What can hang from each mark
N: Q
C: Q
V: W
W: H Q V
X: H Z
Z: C X
H: W X
Q: C K N

Each row was made from one small tree. The marks that hang from a mark follow it in brackets, in alphabetical order. Every link used is in the known rows. Write each row's tree.
Known rows
V(W(H Q(C K))): [  2.7 -10.2 -24.1   2.4   7.0  -1.7 -20.4 -27.1  -0.4  -6.6 -30.6 -14.1
 -31.0   5.1  35.5  -8.4   5.3 -24.3  15.7 -19.6 -35.1  18.6  -1.7]
N(Q(C)): [ 58.4  15.0 -14.2  13.7  -7.4 -32.2 -41.6  24.1   7.3  23.5 -30.3  -1.1
  -7.1  -8.8 -44.7   1.3 -11.7   2.2 -14.3   7.3  20.6  11.4  -1.9]
H(W(Q(C N) V)): [ -3.3 -13.3 -37.1  10.9  -0.4   4.1  -3.4  -0.8  -0.1 -49.8  -3.1   0.2
  -1.4   0.1  23.0  -5.5   6.1 -25.4 -10.8  33.8   9.4 -11.1 -18.2]
W(H(X(Z(C(Q)))) V): [-18.8  -6.3  30.6 -37.4  -9.7   8.0  23.0  14.1  -2.6  30.1  36.7  -0.2
 -17.3  -6.9   8.5 -18.7  17.9  -2.7  10.3 -30.1   6.3 -23.4  -1.8]
X(Z(C(Q))): [ 14.2   1.3  30.0  -7.7 -18.2   4.0 -28.8  -4.1  20.5  55.4  24.2   8.0
   5.2  12.6 -23.8   2.4  -8.0  19.4   7.6 -14.9  33.2 -18.4   7.5]
V(W(Q(C K N))): [ -2.0 -12.8 -36.4  29.8  11.6  -3.3 -27.8 -35.7  13.1 -22.9 -37.7 -16.1
  -3.2   5.5  20.8   8.7   1.7 -13.0  14.1  23.4  -3.0   9.3  -9.8]
N(Q): [ 38.4  17.1   4.7  -2.9 -10.6 -31.1 -32.2  19.1   3.3  40.9 -19.2   1.8
  14.6  -7.3 -50.9  12.2  -6.3   8.8 -10.0  10.3  13.1  16.3   0.7]
W(H(X(Z)) Q(K)): [-34.2 -20.0  21.9   1.4  -4.9  10.8  28.4   9.7  -3.3  -1.9  -2.9 -12.3
  28.9  -9.1  20.0 -22.7  18.6  -6.1   1.1  -2.0 -16.6   5.3  -9.4]
H(W(Q V) X): [-22.6 -21.4  -5.3 -10.9  -4.0  -1.0  15.9   9.4  -6.6 -14.1  33.1 -18.4
  26.6   3.3   3.4 -11.1  25.1 -18.1   3.5  24.8  -5.2 -14.2  19.5]
W(H(X(Z)) Q V): [-41.1  -2.5  25.8 -33.9 -12.2   1.8  36.3  21.6 -31.6 -10.0  34.2   4.0
   8.9  -8.2  27.6 -32.1  28.9 -10.0  -3.6 -16.6 -12.1  -4.1  -6.0]
Z(C X): [ 26.0   1.6   2.4  11.8  22.0 -13.2 -31.4 -33.8 -10.9  29.5 -14.2   3.6
 -18.8 -12.9 -27.4  37.4  -4.8  29.0   6.8  16.6  -7.7   8.4   5.8]
W(H Q(C K) V): [ -1.3   5.6  -2.2 -12.7   8.1  -1.2 -10.1  -5.8 -23.6 -37.7 -21.0  -0.3
 -39.8 -22.1  33.3 -21.6   4.7 -31.3 -15.0 -22.4 -32.8   9.8 -55.9]
Z(X): [  8.9  12.9   1.7   2.0  15.7 -31.3 -25.6 -28.5 -21.0  19.1  -8.1  -0.5
   5.3 -20.7 -32.7  29.2   6.4  17.2   1.0  22.9  -3.2   6.5  16.0]
Q(K): [ 22.5   5.3  17.0   7.0   8.8 -25.2 -41.2 -29.5  13.8  11.1 -29.4  -6.1
  12.1 -17.9 -13.4  24.6 -12.5  -7.4 -10.6   7.4   8.8  11.0 -16.8]
Q(C): [ 49.1   9.0  -8.3   7.6   2.7 -32.2 -49.8 -11.6   5.8  12.6 -19.3   5.9
  -7.4 -12.3 -10.8   5.3  -2.4 -10.7  -6.9   8.0  21.4   2.9   2.9]
W(H(X) Q(C N) V): [-21.7 -13.2 -20.4  -2.4   9.0  10.5  26.5  11.3 -19.1 -36.0  -9.9  -0.7
  -8.9 -23.7  30.3 -33.2  40.9 -28.4   0.0  21.3  -8.8   1.5 -38.1]
V(W(H Q(C N))): [ -2.0 -11.4 -40.2   4.4   1.8   5.2 -10.4 -19.3  -2.8  -6.6 -29.7   1.5
 -19.5   7.4  36.4  -9.9  22.4 -20.3  21.7  12.3 -20.4  21.3   0.1]
Z(C(Q(N)) X(H)): [ -2.0  12.7   9.5  15.6  19.3  33.4   5.9 -12.9  18.4  31.9  -5.4   3.7
 -16.0   1.3 -45.4  18.0  -7.2  45.7  22.5   0.3   6.8  -5.1 -13.2]
Z(C(Q) X): [ 11.3   0.8   5.0   1.5  14.5   5.2 -34.7 -29.0   1.4  57.1   4.2  -8.1
 -20.0  -3.7 -52.8  15.9  10.0  31.5  25.9   5.1  -4.8  -5.8   3.5]
N(Q(K)): [ 32.1  12.0   7.9  14.5  -0.3 -27.5 -29.6   9.6  14.1  23.2 -40.0 -13.1
  13.2 -14.8 -45.4  20.0 -19.1   6.7 -16.8   8.0   8.7  15.9 -16.2]
W(H Q(C N) V): [ -8.2   2.9 -19.5  -9.7   4.3   9.2   0.5   1.4 -24.8 -38.8 -18.4  15.8
 -27.0 -19.2  37.0 -22.7  24.3 -28.8  -7.6  11.0 -13.0  10.8 -55.8]
C(Q): [ 15.8  12.2  20.7 -23.0  -8.3 -13.1 -43.9 -12.8  12.0  61.2  14.0  -2.1
  16.6   2.5 -48.6  -8.2  21.3  -1.7  17.7   2.9  17.3  -3.9   5.0]
X(H(W(Q(K))) Z): [-19.6   3.0  25.3  10.1 -17.8  19.5  35.1  20.8  22.2 -26.2  16.9   0.8
  31.0  25.6  17.5   2.6 -38.8  12.5 -19.2 -28.3  15.9 -14.7  12.1]
W(H(X) Q(C)): [  6.2 -16.0  -8.8  -0.2   1.1   3.9   4.6  14.2  -7.2   8.3  -8.9  -3.3
   1.0 -10.6   7.7 -39.1  32.9 -21.1  11.7  10.4 -20.6  15.1  -4.4]

Write each row's tree
[-19.9   8.8   1.0 -11.0   0.0  -2.5 -15.6 -12.2 -26.4 -24.1  -0.5  14.1
  15.3 -10.7   4.8  -0.1  22.8  -8.9  -8.1  30.9   4.5   6.7 -40.4] | W(Q(N) V)
[ -8.7  -8.3   8.0  24.0 -18.9  44.0  39.9  23.0  30.5 -17.8  11.2  20.5
  19.2  32.4  21.2   8.5 -38.2  24.2  -9.5  -7.5  24.9 -12.4   4.8] | X(H(W(Q(N))) Z(C))
[ -2.1  14.0   0.1   4.5  12.7  -5.9  18.0  -5.7   1.9  -0.4   3.5   1.9
   2.7   4.4 -18.0  26.7 -21.2  21.9  -1.7  -4.5  -3.1  -2.9  37.7] | Z(X(H(W)))
[-26.8 -27.3  -2.2   5.1   6.1   0.6  19.1   1.1   3.2 -31.0  15.3 -29.3
  24.5  -5.5  11.4  -5.5  13.8 -21.4  -3.1  20.9  -8.7 -14.8   1.5] | H(W(Q(K) V) X)
[ -2.1 -19.1 -25.3  -6.5   2.0  -5.7  -0.3  -8.0  -5.2  11.8  -3.9 -14.4
 -11.9  11.4  23.7 -24.3  29.7 -21.4  30.6  -4.9 -29.1  14.9  31.3] | V(W(H(X) Q(C)))
[  5.8   8.6   1.8   1.0  20.4  10.0  17.8 -10.0  -2.2  -8.1  10.6   6.2
 -39.3   3.4  -5.2  35.2 -37.3  28.5  -5.5 -22.3 -10.2  -8.3  13.9] | Z(C X(H(W(V))))
[ 52.0  10.1 -12.1  27.6   4.2 -26.0 -37.6  14.6  19.7   6.6 -49.0 -16.5
 -10.4 -18.5 -37.9   9.1 -23.9  -1.1 -21.3   3.8  14.5  10.4 -23.2] | N(Q(C K))
[-26.4  -4.0  14.3 -35.7  -0.1  -0.8  18.7   9.5 -32.5  -0.6  18.2   0.9
   1.5 -15.5  15.9 -28.6  37.5 -21.1   3.7  -2.3 -28.9  10.9 -17.2] | W(H(X) Q V)
[ -7.7  18.0  12.5 -20.0 -10.1   8.7  16.6  16.5  -3.8 -20.1  27.3  10.4
   3.3  19.1   8.4  -1.0 -18.4  -4.0 -11.9 -23.4  -2.9  -1.2   5.5] | X(H(W(Q V)))
[ 15.9   3.0  21.5   7.4 -17.8  16.3  22.8  19.0  34.3   8.9  20.4  20.2
   3.2  30.0  12.5  21.6 -53.6  23.7 -15.7 -36.1  31.0 -16.8  29.7] | X(H(W) Z(C))
[  3.4  11.6  -6.9 -28.6  -0.2  -6.1 -13.0   3.1 -34.0 -20.7  -0.1  12.8
 -38.7 -14.1  27.1 -29.7  16.8 -29.1  -8.9 -18.9 -26.9  12.9 -36.7] | W(H Q(C) V)
[ -7.5   7.0   9.0  25.8  28.2  38.4   8.0 -21.5  27.1  16.8 -25.3  -8.9
 -17.0  -5.9 -39.0  26.7 -19.0  42.7  17.1  -1.5   2.6  -6.0 -31.2] | Z(C(Q(K N)) X(H))
[ 13.5  13.6  -4.6 -15.0  -1.9 -19.0 -36.3  -4.3 -29.9 -20.4   8.7   6.1
 -17.5  -7.9   2.9 -16.5  11.3 -18.8  -9.8  -3.2  -2.7   0.4 -25.0] | W(Q(C) V)
[-15.9  11.3  -1.4   5.9   9.6   7.9  23.4  -0.1  -8.7 -10.7   9.8  -0.1
   8.9  11.5 -17.2  13.0  -9.8  22.5   1.2  -2.0 -16.9   2.6  27.4] | Z(X(H(W(Q))))
[  3.3  13.4  23.5  -2.9 -22.4  -1.2  29.5  23.4  26.7  -1.0  25.4  16.2
  24.3  25.2   8.2  14.5 -41.9  12.7 -18.4 -28.5  37.0 -17.4  39.5] | X(H(W) Z)
[-27.8 -14.0  20.0 -11.9 -16.1   8.1  28.2  20.8 -12.8  15.5  15.8   3.8
  31.0  -1.1  12.7 -29.6  29.6  -3.5   4.9   0.9  -8.4   5.3   9.6] | W(H(X(Z)) Q)
[-39.8 -23.4   6.6  -9.2 -14.9  -0.6  36.6  22.0  -5.2 -23.4  50.6 -13.1
  36.2  13.5  17.9 -13.2  12.8  -8.6  -5.5  11.7  12.9 -30.4  31.6] | H(W(Q V) X(Z))
[ 12.7 -15.6  24.4   9.0  -7.1 -11.6   0.0   3.8  16.7  34.8  15.9  -0.5
  25.0  -0.7 -10.4   9.2  -3.3  16.7   1.2   8.5  31.3 -12.2  27.7] | H(X(Z(C)))
[-32.3 -25.7 -20.7  -0.5   1.4  10.6  19.6 -14.8  -1.7  10.3 -11.3  -9.5
  16.9   5.2  24.5 -10.3  39.2 -14.2  33.2  25.5 -20.7  21.4  17.7] | V(W(H(X) Q(N)))
[-11.4  23.0   2.4  -9.7  12.8  -9.4  24.1  -3.9 -11.3 -19.8  16.0   3.3
 -13.3  -0.4  -9.3  27.6 -22.9  15.6 -10.5 -16.5  -2.5  -9.5  24.0] | Z(X(H(W(V))))
[ 15.6   3.0  -1.2  17.0  16.0  13.7  13.7  -9.3  12.2  11.3  -4.4   6.1
 -20.4   8.3 -15.3  35.9 -35.1  33.3   2.0 -12.6  -8.4  -0.7  26.1] | Z(C X(H(W)))
[ -0.1   6.1   7.0  11.2 -22.4  14.6  27.8  33.5  17.2 -24.1  24.2  10.3
  13.9  32.0  17.4 -11.9 -34.7   6.6 -15.5 -28.5  23.8 -18.6  26.2] | X(H(W(Q(C))) Z)
[  3.7  -8.1 -40.4  14.1   0.6  -5.5 -28.3 -25.1   1.3  -6.8 -19.4  -5.0
  -1.4  13.9  16.5   1.3  14.1 -10.7  21.9  27.5   1.3  11.1   8.7] | V(W(Q(C N)))
[ -4.4   8.8 -15.0   4.7  -1.0  19.9  25.0  18.6   8.4 -49.0   3.2  11.5
  -5.4  10.6  20.7  -5.9 -19.1 -10.4 -14.7  -4.2  12.3  -7.9 -15.0] | X(H(W(Q(C N) V)))
